What can hang from each mark:
reta: pilu
vifu: fizep nuzudas pova
pilu: reta
nuzudas: daroz senob vifu
nenopeb: faki reta vifu
faki: nenopeb
pova: daroz senob vifu
fizep: vifu
senob: nuzudas pova
daroz: pova

Each row was made from one small tree. Brackets hold a mark, then the marks that hang from it, in alphabetical order. Every link used is in the known rows. Write each row's tree.
Known rows:
(nenopeb faki): [ 13 -17 -40  52  27  -5   0  -6  26   3  43 -11  24 -16  41  10  -4   2
  -3  24  11  47  16 -46   6   1   6  14  10 -25 -37]
(faki nenopeb): [ 19 -30 -15  37  26   2   7 -19  -3 -19  35 -13  12 -37  36  12 -16  20
  12  -1  -9  54   5 -18  12 -12 -16  29  19   2 -18]
(vifu pova): [-16 -16 -15  29   4  -8  -1 -10  -3  17  27  29 -10 -40  31  26 -18  -3
  -7 -11 -18  40  21  -9 -10 -27 -29  -4   8  -9 -30]
(faki (nenopeb reta)): [ 48 -30 -11  22  40  -4  -8 -17   0  -2  32 -19   6 -29  32  28 -18  27
   5  -3  -1  65  10 -45  22  -5  -2  25  36 -10 -27]
(daroz (pova (vifu (nuzudas senob)))): [-19 -10  -8 -18 -42 -37 -15 -59  -3 -19 -16  33 -50 -22  45  63  15   0
 -10  -4 -33  21  -2  18   7  18 -24 -33  -7  20  -3]
(nuzudas (daroz pova) senob (vifu fizep)): [-49   3 -23 -31 -32 -27 -34 -17  36 -25 -12  19 -85 -28  33  25  17 -18
 -13 -67 -13  14 -28  31 -35   9 -38 -27  -2  28   5]
(nuzudas (daroz pova)): [-25 -32 -14  19  -7 -12  -2 -24  13 -17   1  19 -33 -35  24  22 -21   3
 -26 -35 -19  39  19   8 -14 -14 -13 -13  12  16  -4]
(fizep (vifu (pova daroz senob))): [-48  18  -3  -1 -45  -4  -2 -14  -2  12  16  27 -26 -22   6  12 -17 -41
 -17 -12 -43  22  31 -11 -11 -16 -19  -6  -5  14 -33]
(vifu nuzudas): [ 16 -29 -19  33  -2 -18   8 -19 -23 -11  22  19 -16 -27  51  30  -2 -24
  -2  20  -8  43   1  -1 -17 -15 -10  -2  -8 -33  -9]
(pova senob): [-31 -19 -12  31   6  18   5 -27   2 -11  15 -15   9 -36  51   4  11 -21
   8  18  -2  43  23 -28 -12  -3  -5   2  -1   6 -13]
(pova daroz (senob (nuzudas vifu))): [-57  19  12   1 -46   0   2 -30  45 -38 -10  -7 -44  -3  16  -2  26 -56
  -8 -18 -21  22 -14  -6 -24   7 -25 -24 -21  32 -29]
(faki (nenopeb (vifu fizep nuzudas pova))): [ 13 -17 -41  11 -15 -10 -18   3 -61   7  42  35 -23 -33  41  33  -6 -12
  -6  -2 -43  21 -40  47   8  -5 -55  22  16 -15 -14]
(nenopeb faki (vifu (nuzudas daroz))): [  9 -21 -56  51 -26  -7 -11   4  -5   1  29  -4 -13  -7  28  19  -4 -26
 -39   9   9  24 -17 -11  -5   7 -11  -4  -5 -29 -21]
(faki (nenopeb reta (vifu fizep))): [ 43 -28 -25  19  35  12 -11   8 -24   2  45 -18  10 -17  41  16   8  15
  18 -11 -18  46 -28 -15  27  13 -25  27  44 -22 -21]
(daroz (pova (senob (nuzudas (vifu fizep))))): [-48   4  -1 -21 -31 -12 -15 -20  24 -37  -7  35 -56 -14  46  19  35 -40
  10 -15 -42  32 -28  34 -27  29 -47 -18   1  18  -2]
(senob (nuzudas daroz) (pova (vifu fizep))): [-88 -19  16 -15 -50  13  -3 -44  26 -14 -12  26 -61  24  -2  39   3 -38
  -7 -31 -58  -3 -44  31   4   5 -32 -53 -13   4 -19]
(nuzudas daroz (vifu fizep)): [-37  -9 -17   1 -12  -7 -10   2  22  -8  23   1 -61 -14  25   7  12 -33
   9 -46  -3  21 -27  11 -36 -10 -37 -17  -8  -7  -8]
(senob pova): [-30 -35   3  29   6   1   9 -23   8 -16  11  11   3 -20  49  20 -13 -16
   1 -10 -33  40   3 -16   7  -8  -3 -12  15  -4  -6]
(faki (nenopeb reta vifu)): [ 53 -34 -11  34  30  11  -5  -1 -16  -5  36 -24  20 -24  37  21  -4  26
   8 -11  -7  60 -10 -36  30   9 -22  22  46  -8 -24]
(pilu reta): [ 23  -9  -4  33  33  15  30 -18   8  -4   5 -10  22 -40  36  -5  -1  19
  19   5  12  63  17 -15  -6 -29   8  -8  19 -19 -10]
(vifu fizep (nuzudas daroz (senob pova))): [-58 -18 -26 -17 -49 -14 -26 -33  -6 -13 -16  19 -70 -11  39  39  -1 -63
 -39 -25 -26   1 -43  35 -23  -5  -4 -25 -24  -5  15]
(reta pilu): [ 24  -8 -13  56  39   8  34 -15  -9  -8   9  -9  20 -27  47  11 -12   4
  28  -8  -3  57  28 -28  -5 -23  -2  19  25 -40 -16]
(fizep (vifu nuzudas (pova daroz))): [ -1   6  -9   2 -54 -39   5 -10 -30  16  21  60 -50 -12   5  40 -31 -43
 -31  -7 -47  23   8  14 -15 -30 -27  -9 -16 -24 -30]
(faki (nenopeb (vifu nuzudas pova))): [ 24 -23 -27  29 -22 -13 -11  -3 -53   2  34  27 -13 -42  38  38 -20   0
 -16  -1 -31  36 -20  25  11  -6 -51  14  19  -1 -16]
(vifu (nuzudas (daroz pova) senob)): [-17 -18 -28  -3 -43 -34 -20 -39   1 -23 -23  31 -68 -38  34  42 -10 -21
 -49 -28  -9  27  -4  26 -27  -4 -11 -22 -14  18  11]
(daroz (pova senob vifu)): [-54 -15   7  -3 -23   4  -6 -54  10 -18  -6   6 -12 -25  41  31  18   9
  13   1 -39  30  35  -7  18  22 -16 -23  15  41  -9]
(faki (nenopeb reta (vifu (pova daroz)))): [ 16  -4 -13  12   0  -5 -16  -4  -8  13  24  -9   0 -24   7  17 -21  16
 -27 -41 -35  32   4 -20  35 -12 -23  17  44  21 -41]
(nenopeb reta vifu): [ 35 -33 -10  41  24   8   1   4  -9   5  27 -10  14 -17  42  22  11   2
  10  -9  -2  49  -1 -41   9   4 -17  -7  31 -29 -25]

Which tree is each row?
[ 57  -4 -18  38  37   7  -1   2 -34  18  17  -4  20 -32  31  32 -30  38
  10 -35 -22  60  13 -27  31  -9 -25  35  73 -25 -30]  (faki (nenopeb (reta pilu) (vifu pova)))
[-55 -11  20  -6 -43   5  -3 -60  20 -30 -19  25 -27  -9  26  38  22  -7
   4   8 -51  30   8   9  10  27 -32 -33   2  34 -20]  (daroz (pova (senob nuzudas) vifu))
[-51  11 -23   1 -49 -17 -15 -31 -17   6  -1  17 -36 -32  28  17  -8 -52
 -46   7 -32  13  26  12 -11 -21  -5  -7 -16  18 -20]  (vifu nuzudas (pova daroz senob))
[-51  31 -11 -18 -39 -32 -21 -19  41  -3  -3  10 -56 -30  18  17   7 -26
 -25 -60 -17   7  -4  -1 -21 -17 -36 -27 -12  40 -31]  (nuzudas senob (vifu (pova daroz)))
[-64  16 -27 -28 -41 -21 -39  -3  30   9   4  23 -88 -30  17  27  10 -36
 -18 -67  -4   2 -31  25 -43 -11 -53 -30 -17  15 -17]  (nuzudas daroz senob (vifu fizep pova))
[-79  -2 -10 -26 -39 -10 -31 -18  42 -20 -12   6 -76 -10  32  25  11 -51
 -12 -67 -17   3 -48  17 -27   5 -30 -39 -11  20   8]  (nuzudas daroz (senob pova) (vifu fizep))
[-38  -4  12  -4 -36 -15 -10 -28  30 -44 -17  30 -45 -22  42  24  21 -29
   0 -15 -31  45  -8  12 -23  25 -42 -25   3  32  -7]  (daroz (pova (senob (nuzudas vifu))))
[ 56 -15 -10  56  43  14  20   3 -22   5   8 -19  33 -13  45  21  -2  13
  26 -22  -4  61  12 -47  11  -2  -5  13  54 -54 -19]  (nenopeb (reta pilu) vifu)
[-15 -23 -35  13 -20 -14  -6 -14 -21   1  18  17 -56 -18  29  22  -2 -45
 -18  -5  -7  19 -21  27 -32 -19 -14  -8 -22 -34  -1]  (vifu fizep (nuzudas daroz))
[-67  -1 -15 -32 -35  -9 -25 -47  26 -10 -16  13 -66 -14  16  38  16   0
  -9 -47 -31   0 -12  28   0  12 -27 -35  -7  35  -8]  (nuzudas (daroz (pova (vifu fizep))) senob)
[ 61 -23 -48  45  11 -18 -18   6 -11  15  37  -3  12  -2  46  34   6  -9
 -20  30   9  47  -9 -47  15  22   1   7  22 -55 -33]  (nenopeb faki reta (vifu nuzudas))
[-50  -3  -3  14 -29   9  -4 -25   7   2   1  34 -23 -31  24  25   0 -34
 -17   8 -27  34   5   2 -20  -6 -34 -15 -10   8 -34]  (vifu (pova (senob nuzudas)))
[-19 -15 -13  -2 -20 -10   0 -32 -25   3  25  20 -40  -2  40  39  23 -22
  22  17 -33  12 -18  19   0   2 -26 -22 -13 -31 -17]  (pova (vifu fizep nuzudas))
[-83  34 -15 -25 -38  -8 -26  -9  21   3  11   5 -52 -21  26  -2  18 -52
  -7 -35 -37   1   0  14 -20  -8 -32 -13  -4  32 -26]  (nuzudas (vifu fizep (pova daroz senob)))
[-31 -18 -20   3 -23 -16 -18 -34  27 -22 -18  12 -47 -41  28  29  -9  -1
 -35 -45  -9  29   7   6 -18  -7 -12 -20  -1  32   1]  (nuzudas (daroz pova) senob)
[-12   0 -16  27 -14   1  -3  -6 -12  -2  28  -4   3 -31  11   7 -21  11
 -23 -37 -44  19  -3   8  26 -17 -37  18  24  35 -38]  (faki (nenopeb (vifu (pova daroz))))
[ -9   0 -59  36   8   1 -19  22  -6  29  54  18  14 -15  35  12   7  -8
  -8   2 -23  18 -16  -5   9   8 -35  13  18 -30 -43]  (nenopeb faki (vifu fizep pova))
[ 65 -36 -19  28   8  -9 -11  -6 -38  -6  30  -7  -3 -24  45  37  -4   5
  -6   7  -9  54 -22 -18  20   9 -19  20  32 -24 -12]  (faki (nenopeb reta (vifu nuzudas)))
[-47 -26   0  -1 -29  -9  -6 -46  22  -9  -5  14 -43 -18  12  39  -7  18
  -8 -37 -32  22  22   8   6   0 -26 -36  10  32 -11]  (nuzudas (daroz (pova vifu)))
[-49  24 -17 -16 -22 -26 -17   1  20   6  22  21 -53 -15  18   4   6 -34
  -4 -50 -40   6  -9  19 -18 -20 -39 -13  -3   9 -33]  (nuzudas (vifu fizep (pova daroz)))
[-43  11 -25   0  -9 -11  -5 -11   0  17  26  21 -25 -19  17   3  -8 -26
 -15 -27 -45   8   8  17  -6 -32 -19  -2  -3   1 -37]  (vifu fizep (pova daroz))
[-73  19  -5 -30 -35 -19 -18 -24  43 -28 -13  -3 -56   3  37   7  20 -53
  -6 -59 -40  -2 -39  11  -9   5 -15 -29  -9  31  -6]  (nuzudas (senob (pova daroz)) (vifu fizep))
[-84  18   8 -18 -48  21   3 -53  26 -18  -7  -5 -35  19   6   5  39 -47
   7   2 -50  -5 -16  13   5  13 -20 -26 -25  25 -41]  (pova daroz (senob nuzudas) (vifu fizep))
[-36  -1 -20   6 -26  27 -17  -6 -26  -7  21  20 -15 -24  27  15  10 -25
  -4  -2 -49  19 -44  35   6  16 -60  16  11  15 -27]  (faki (nenopeb (vifu fizep (pova (senob nuzudas)))))
[ 46 -21 -40  52  32   2 -12  13  13  17  44 -22  34  -4  38  17   8  10
  -5  11  11  51   2 -65  24  21   0   9  35 -39 -41]  (nenopeb faki reta vifu)
[-45  12  -5  12 -48  21  -9 -23  -3 -18   2   1 -12 -23   5   4  -4 -25
 -32 -15 -51  16 -18  19  16   3 -42   9   7  50 -40]  (faki (nenopeb (vifu (pova daroz (senob nuzudas)))))
[ 71 -14 -13  37  58   2  12 -19 -12  -1  13 -29  21 -26  36  24 -28  35
  23 -16  -2  76  24 -50  23 -14  10  44  59 -34 -21]  (faki (nenopeb (reta pilu)))
[-26  -8 -39  -7 -34 -15 -20 -22  -7  -7   2  12 -70 -23  34  29   9 -49
 -30 -14   4   8 -32  26 -37 -11 -12 -15 -34 -16   1]  (vifu fizep (nuzudas daroz senob))
[ 74 -15 -13  50  50  18  14  -6 -26  -6  16 -33  35 -22  40  22 -16  34
  27 -20  -9  67   4 -41  31   2 -10  40  67 -34 -20]  (faki (nenopeb (reta pilu) vifu))
